Known rows, with every way that one mark hangs from another:
[W [Q B] Z]: [-4.47  5.74 -8.30  0.08  3.89 -0.78  5.62 -1.99 -1.19 -2.63 -4.68  0.33
  5.13 -0.02  2.14 -4.38  1.38 -0.95  6.08  5.07]
[P C [Q [B K]]]: [-1.71 -0.66 -0.89 -2.94  6.34 -0.44 -0.46 -1.66 -5.45 -1.75 -3.04  1.25
  1.56  1.88  1.27 -4.77 -1.92 -2.09  0.87  0.41]
[B [K [N [C P]]]]: [ 2.06 -1.61  3.27  0.88 -4.80  1.79 -1.17  1.57  3.32  2.70  1.14 -0.17
 -2.96 -0.16 -0.22  3.15 -1.08  1.10 -3.52 -3.25]
[P C [Q B]]: [-3.53 -0.15 -3.36 -2.26  8.48 -1.13 -0.42 -1.22 -4.00 -3.25 -4.77  3.38
  5.44  2.62  2.16 -5.52 -0.09 -2.08  2.40  0.11]
[W [Q B]]: [-4.25  3.15 -7.29 -0.99  3.86 -0.52  0.69 -0.54  0.09 -2.37 -3.91  1.16
  2.01  1.60  3.81 -2.60  0.73  0.43  4.42  3.43]
[B K [N [C P]]]: [ 2.10 -0.88  3.19  1.09 -5.70  1.65 -1.30  1.18  2.81  3.09  0.09 -0.98
 -4.11 -1.01 -0.94  2.85 -2.30  1.33 -4.98 -3.82]
[B K [N C]]: [ 3.05  1.52  2.11  1.03 -4.47  0.95 -0.84  0.68  0.96  4.43  1.15 -0.86
 -4.77 -0.05 -1.16  3.05 -0.75  3.09 -3.33 -0.81]
[K B [N C]]: [ 3.24 -1.47  2.47  0.74 -4.55  1.10 -0.98  0.00  1.94  2.99  3.28 -0.03
 -2.50  1.36 -2.01  3.69  2.11  0.49 -1.22  0.66]
[Q B]: [-2.00  2.19 -5.43 -1.42  6.13 -1.10 -0.59 -0.87 -1.28  0.47 -2.47  2.66
  2.61  1.43  0.83 -1.83  0.17 -0.20  5.83  2.55]
[Z [W [Q B]]]: [-5.39  3.60 -8.75  0.21  0.54  1.12  1.45 -0.99  2.07 -3.30 -3.46 -0.63
  3.24  2.92  3.36 -3.02  1.11  2.68  6.66  4.84]
[Q [B [K N]]]: [ 2.18  1.32 -0.61 -0.50  0.72 -0.02 -1.47 -0.39 -2.32  3.55  0.78 -0.21
 -3.86  0.26 -0.65  1.15 -0.24 -1.15  2.30  2.13]
[N [C P] [K B]]: [ 2.23 -5.05  3.45 -0.78 -2.96  0.11 -0.92 -0.60  3.37 -1.64  5.16 -2.61
  0.43 -1.76 -1.72  0.74 -0.94  0.69 -3.13 -1.92]
[P C [Q [B [K N]]]]: [ 0.22 -1.07  1.01 -1.34  3.58 -0.13 -1.21 -0.70 -4.87 -0.47 -1.79  0.81
 -0.48  1.55  0.82 -2.82 -0.59 -2.94 -0.67 -0.26]
[W [Q [B N]] Z]: [-2.54  6.29 -6.73  1.82  0.75 -0.62  4.97 -1.45 -1.21 -0.84 -4.24 -0.83
  2.07 -0.85  1.08 -2.60  1.87 -1.44  3.70  4.46]
[N [C [P Q]] [K B]]: [ 0.62 -5.69  6.41 -1.69 -0.80 -0.44  0.25 -0.16  0.31 -3.65  5.02 -1.25
  1.77 -1.82 -1.43  0.17 -0.78 -0.47 -3.34 -2.68]
[N K]: [ 1.26 -0.10 -1.55 -1.23  4.68 -2.03  1.65  0.12  1.95 -1.11  3.23 -2.08
  2.33  0.84 -0.32 -1.25  0.26  4.68  2.72  4.20]
[B [N K]]: [ 3.34  0.70  0.23  0.90  0.84 -1.74  0.92  0.89  1.83  1.18  3.22 -3.26
 -1.34  0.03 -1.54  0.89  0.76  4.04 -0.10  3.46]
[W [Q [B [K N]]]]: [-0.53  2.36 -3.01 -0.14 -1.03  0.59 -0.18  0.00 -0.77  0.45 -0.92 -1.42
 -3.90  0.52  2.51  0.12  0.28 -0.37  1.23  3.11]
[Z W]: [-3.03  2.21 -6.01 -0.22  1.95  1.02  2.43 -0.29  3.86 -0.90 -1.47 -0.42
  4.31  4.40  0.43 -1.86  0.39  5.85  6.88  5.10]
[B K N]: [ 3.06  1.66  0.83 -0.32 -1.09  0.35  0.97  0.26  0.01  4.30  1.06 -2.70
 -5.36  1.46 -1.76  1.74 -1.81  3.39 -0.14  3.35]

Rows:
[-0.16  0.54  3.63 -0.67  1.19 -0.14 -1.10  0.46 -5.00  0.79  0.51  3.16
 -0.95 -0.80  0.29  1.18  0.86 -2.15 -0.37 -1.92] => [P [Q [B [K [N C]]]]]
[ 1.37  0.02  1.19  0.84 -3.91  1.00 -3.46 -0.08 -0.70  2.95 -0.84  0.44
 -3.89 -2.45 -0.51  1.87 -1.75 -2.57 -2.95 -4.22] => [Q [B K [N [C P]]]]
[ 0.54 -0.94  0.34 -0.19  4.77 -2.02 -1.10 -0.70 -4.23 -2.60 -0.82 -0.30
  1.74  0.04  0.48 -3.82  0.58 -2.09 -1.52 -0.09] => [P C [Q [B [N K]]]]
[ 2.82 -0.45  1.52  0.40 -3.93  0.68 -0.56 -0.73  0.92  3.07  2.13 -0.98
 -3.22  1.13 -2.64  2.64  0.61  1.10 -1.37  1.34] => [K [B [N C]]]
[ 2.39 -1.73  2.51  2.45 -3.78 -0.42 -1.32  1.65  4.45  0.00  2.27 -1.51
 -0.10 -2.40 -0.65  1.96  0.29  2.00 -4.88 -3.72] => [B [N [C P] K]]
[-1.06 -2.27  2.79 -0.54  3.69 -1.59 -0.09  0.81 -2.02 -2.87  0.26  0.11
  1.61 -2.00 -0.23 -1.17 -0.90 -2.72 -0.31 -1.90] => [C [P [Q [B [N K]]]]]
[-4.91 -1.47 -0.71 -2.33  6.98 -0.74  0.51  0.35 -1.76 -3.41 -3.73  3.75
  4.92  0.53  1.39 -2.69 -1.60 -2.77  3.35 -1.76] => [C [P [Q B]]]
[ 3.33  0.59  1.50  2.29 -2.60 -1.06 -0.75  1.18  2.66  1.32  3.36 -1.33
 -0.71 -1.48 -0.90  2.16  1.87  3.70 -3.29 -0.59] => [B [N C K]]
[-2.73  5.19 -5.89 -0.68  1.72 -0.10  5.45 -2.42 -2.59 -1.09 -2.85 -1.81
  1.28 -0.76  1.23 -3.61 -0.46 -0.89  4.58  5.32] => [W [Q [B K]] Z]
[ 2.22  2.16 -0.83 -0.42  0.23 -0.16 -1.49 -0.81 -3.07  4.01 -0.03 -1.14
 -5.10 -0.31 -1.34  0.83 -1.31 -0.66  1.47  2.19] => [Q [B K N]]
[ 3.29 -2.48  2.34 -0.88 -1.70 -0.62 -0.38 -1.09  1.32 -0.20  6.23 -2.50
 -0.23 -0.70 -2.07  0.99  0.81  2.60 -1.32  1.49] => [N C [K B]]
[-1.62 -1.37  2.49  1.38 -0.34  0.38 -2.01  1.83  0.22 -0.88 -1.66  4.68
  2.59 -1.05  1.25  1.60  1.76 -3.31 -1.80 -5.85] => [K [N [C [P [Q B]]]]]
[ 2.54  1.21 -0.28  1.93 -1.11 -1.44 -2.94 -0.03 -0.79  1.30  2.07  0.15
 -0.78 -2.85 -0.57  1.13  2.05 -0.45 -1.35 -1.36] => [Q [B [N C K]]]
[ 2.29 -3.84  3.44  0.84 -5.74  1.75 -1.48  0.52  3.70  1.65  2.30 -0.23
 -1.83  0.46 -1.72  3.42  0.49 -1.31 -2.90 -2.37] => [K B [N [C P]]]
[ 0.56 -3.09  5.10 -0.40 -2.99  0.83  0.06  0.14 -0.22  0.06  1.18  0.15
 -1.47  0.21 -2.14  1.89 -0.63 -1.31 -3.03 -2.07] => [K [B [N [C [P Q]]]]]
[-0.75  5.72 -4.19  1.05 -1.41  0.03  4.90 -1.92 -2.72  0.59 -2.47 -3.00
 -1.80 -1.54  0.22 -1.95  0.00 -1.41  2.16  4.76] => [W [Q [B K N]] Z]
[ 2.98  0.54  2.26  0.79 -3.73  1.17 -0.70  1.10  1.74  3.82  2.05 -0.09
 -3.43  0.64 -0.55  3.28  0.29  2.71 -2.04 -0.53] => [B [K [N C]]]
[-1.52 -1.52  2.98 -1.49  2.33  0.02 -0.12  0.42 -3.31 -0.47 -1.71  0.76
 -1.29 -0.79 -0.36 -0.54 -2.80 -3.15 -0.18 -2.03] => [C [P [Q [B K N]]]]
[-1.57  2.87 -5.32  2.00 -2.88  0.30  0.74 -0.47  1.83 -2.71  0.49 -4.40
 -0.25  0.40  1.79 -1.47  1.83  2.76  2.97  4.76] => [Z [W [Q [B [N K]]]]]
[-4.42 -1.29  0.30 -0.75  3.05  0.07 -1.15  0.74 -0.58 -2.91 -3.43  5.58
  5.62 -0.91  1.97 -1.10 -0.19 -2.39 -0.05 -5.86] => [N [C [P [Q B]]]]
[ 0.20 -2.80  1.02  0.38 -0.46 -0.51 -0.77  1.09  4.91 -2.34  2.20 -0.24
  3.68 -1.87  0.63  0.04 -0.26  2.42 -2.57 -3.81] => [N [C P] K]
[ 2.02 -2.59  2.49  0.42 -5.00  1.36 -1.04 -0.25  2.56  1.90  1.22 -1.06
 -2.63  0.31 -2.35  2.48 -0.80 -0.46 -2.82 -1.38] => [K [B [N [C P]]]]
[-1.37 -1.85  3.26  1.33 -0.89  0.70 -0.27  2.76  2.73 -0.96 -1.11  3.83
  2.92  0.27  1.08  2.06  1.49 -0.24 -2.58 -5.03] => [K [N [C [P Q]]]]
[-3.20 -1.01  0.78 -0.81  4.26 -0.63  0.01  0.86 -1.92 -1.89 -3.39  2.62
  2.22 -0.15  0.44 -1.16 -1.15 -3.27  1.14 -2.24] => [C [P [Q [B N]]]]
[ 0.85 -4.37  6.12  0.11 -3.72  1.33 -0.39  0.84  1.03 -0.13  2.19  1.13
 -0.68  0.38 -1.47  2.87  0.70 -2.21 -3.14 -2.97] => [K B [N [C [P Q]]]]
